Each row was made from one small tree. The marks that hang from a mark follow it in brackets, in alphabetical order. Every link used is in the known rows. Write each row's tree.
Known rows
tifo{ritud{garu{lufin{gizama{meleg}}}}}: 11	-26	-15	-13	101	-7	46	5	-58	102	23	49	-34	-13	32	-1	4	3	-3	-78
gizama{gevet}: -51	-26	17	32	15	-1	24	71	-15	-56	1	13	-39	11	-77	7	-15	13	-17	49
gevet{garu{lufin}}: 2	-10	51	-21	25	-3	44	8	-63	-40	-9	-3	-19	-23	-64	-15	-16	22	22	-29
gevet{garu}: -14	-17	55	0	19	-10	27	41	-72	-42	-1	-11	-31	-21	-83	0	-31	23	23	27
meleg{gizama}: -27	13	27	34	20	-13	17	-7	-3	-57	-4	-20	-8	-6	-5	-23	-57	-41	16	11
ritud{garu tifo}: 16	-29	66	64	56	8	20	22	-69	0	69	2	-14	-9	-66	-10	-5	-25	28	-4
meleg{gizama{lufin ritud{tifo}}}: -15	11	29	66	19	-3	-10	-89	62	-25	23	-75	6	41	38	-22	-72	-60	16	20
tifo{ritud{garu}}: 16	-22	13	38	44	-6	21	68	-88	45	37	94	-53	-5	-70	19	3	13	33	-21
ritud{garu{lufin{gizama}}}: -18	-16	5	8	48	-2	44	-26	-88	9	4	-9	-13	-30	3	-52	8	-46	43	-47
gevet{garu{lufin{gizama} ritud{tifo}}}: 1	-26	57	-11	9	14	-13	-31	-29	-29	52	-40	-18	-7	25	-22	-27	-15	50	-48
ritud{garu{lufin}}: -2	-7	19	14	49	-1	53	-1	-78	1	23	35	-2	-22	-48	-20	21	-9	38	-61
ritud{garu{gevet lufin} tifo}: 21	-27	41	20	20	3	25	12	-44	-10	68	20	-6	2	-77	-26	41	-7	43	-34
gevet{garu{ritud}}: -19	-8	34	-9	-6	0	-2	54	-53	-47	39	15	-24	-7	-50	27	-26	37	55	-13
tifo{ritud{garu{gevet lufin{gizama{meleg}}}}}: 4	-33	-37	-40	64	-12	33	30	-40	81	33	59	-39	-5	-1	3	33	29	13	-44
gevet{garu{lufin{gizama}}}: -17	-22	38	-35	23	-5	34	-17	-71	-32	-29	-38	-31	-32	-13	-47	-30	-16	29	-17
gevet{garu{lufin ritud{tifo}}}: 21	-18	65	-4	7	15	-1	-2	-19	-32	70	3	-9	1	-28	6	-15	21	40	-61
garu{gevet lufin{gizama{meleg}} ritud{tifo}}: -24	-19	11	-34	26	-13	-2	-10	46	3	88	-17	19	13	41	1	19	7	13	-42
garu{gevet lufin{gizama} ritud}: -52	2	-18	-40	-40	-19	-9	4	-6	-47	35	13	-5	1	14	-19	19	3	69	-30
lufin{garu gizama{gevet meleg ritud{tifo}}}: -21	-69	23	19	59	26	-16	-5	41	35	12	-88	-31	-15	78	10	-68	-41	-65	57
lufin{gizama{meleg ritud}}: -68	-15	15	-4	57	-12	14	4	18	11	12	-43	-12	-13	46	10	-50	8	-16	22
garu{lufin{gizama}}: -41	-4	21	-7	26	-18	39	-27	-44	-31	-14	-21	-8	-18	12	-48	-23	-41	20	-27

Write each row's tree
-11	2	-27	-37	54	-41	40	-22	-27	39	-5	-45	25	9	-3	13	0	-10	-11	32 : gizama{lufin{garu{gevet}} meleg}
1	-61	52	-6	53	36	22	20	52	4	32	-36	-32	9	-20	27	-25	63	-54	-6 : gizama{gevet{garu{lufin}} meleg ritud{tifo}}
-27	-20	-21	15	27	-7	27	-14	-50	-3	-36	-39	-22	14	-21	4	-24	-46	-12	43 : gizama{gevet lufin{garu}}
-47	10	-4	-15	2	-13	2	-24	-20	-30	31	2	0	-7	45	-17	-11	-22	53	-56 : garu{lufin{gizama} ritud}
-33	-45	-23	-7	95	18	58	15	-38	33	12	-18	-27	-13	17	-16	23	-2	-19	-36 : ritud{garu{lufin{gizama{gevet meleg}}}}
-43	-37	-27	-23	45	9	-10	28	2	21	17	-43	-20	-19	83	29	-36	-19	-21	13 : lufin{garu{ritud} gizama{gevet meleg}}
-34	-49	19	-10	-11	34	13	35	-3	-48	-21	-3	-61	-6	-53	5	-20	57	1	12 : gizama{gevet{garu{lufin}} ritud}
-9	4	-14	-13	94	-36	53	-47	-42	50	-8	-56	30	-2	27	20	-37	-34	-29	-1 : gizama{lufin{garu} meleg}
-58	-19	2	46	-9	23	-16	23	67	-70	-16	-21	-49	12	9	-7	-57	-8	-6	55 : meleg{gizama{gevet ritud}}
-24	-1	-10	20	8	-16	4	-58	-32	14	-25	-54	3	0	25	6	-54	-41	14	28 : gizama{lufin{garu} ritud}
26	-22	54	43	58	8	39	-15	-57	9	66	10	-2	-11	-44	-22	13	-30	28	-59 : ritud{garu{lufin} tifo}
-39	-32	36	5	-23	-8	-15	-29	39	-32	30	-37	-13	6	10	-39	-10	-16	23	15 : garu{gevet lufin{gizama{ritud{tifo}}}}
-28	-19	-9	-18	3	-8	24	2	-71	-5	12	6	-17	-20	-25	-51	40	-25	56	-15 : ritud{garu{gevet lufin{gizama}}}
-30	-13	-10	-33	52	-15	-2	-10	-22	31	26	-48	10	-33	97	20	-45	-33	1	-18 : lufin{garu{ritud} gizama{meleg}}
14	-31	35	13	-3	45	-16	-5	48	-65	43	-29	-37	21	10	-16	-37	-6	16	-40 : meleg{gizama{gevet{garu{lufin ritud{tifo}}}}}
-22	-24	42	4	70	1	20	-51	50	24	41	-59	10	0	71	-10	-40	-11	-30	-27 : garu{lufin{gizama{meleg ritud{tifo}}}}
-24	-27	-7	-45	40	-25	14	14	-27	24	-9	-59	0	-38	36	-8	-18	-28	-15	48 : lufin{garu{gevet} gizama{meleg}}
-62	-16	-27	15	58	-6	34	5	44	11	1	-31	-16	46	-5	51	-20	42	-42	39 : gizama{gevet lufin meleg ritud}
18	-14	47	29	11	1	-26	-2	-23	-1	69	-17	6	-14	18	19	-43	-43	20	-13 : lufin{garu{ritud{tifo}}}
14	8	-13	13	-22	-10	-40	-73	32	-19	46	-69	22	28	56	-9	-38	-78	42	7 : meleg{gizama{lufin{garu{gevet ritud{tifo}}}}}
-7	-1	25	-31	-5	3	14	13	-47	-42	35	20	-12	-10	-30	12	-7	40	49	-65 : gevet{garu{lufin ritud}}
-15	-17	1	-15	103	-7	64	-20	-63	47	17	-18	10	-24	36	-23	11	-19	5	-62 : ritud{garu{lufin{gizama{meleg}}}}
-9	-25	4	23	56	-8	12	-15	11	52	81	-29	12	39	-25	36	20	24	15	16 : gizama{lufin meleg ritud{garu{gevet} tifo}}
-17	-36	20	12	10	26	15	43	-9	-72	-30	-38	-61	-1	-40	-24	-54	-3	5	54 : meleg{gizama{gevet{garu}}}
-3	-60	60	18	6	43	4	20	24	-41	20	-25	-53	6	-53	-2	-29	34	-12	16 : gizama{gevet{garu{lufin}} ritud{tifo}}
5	-32	-7	16	4	-10	8	97	-77	29	38	105	-57	7	-102	19	31	37	46	12 : tifo{ritud{garu{gevet}}}
-3	-53	-34	-4	92	13	41	44	-34	82	9	48	-66	2	16	10	13	22	-33	-49 : tifo{ritud{garu{lufin{gizama{gevet meleg}}}}}
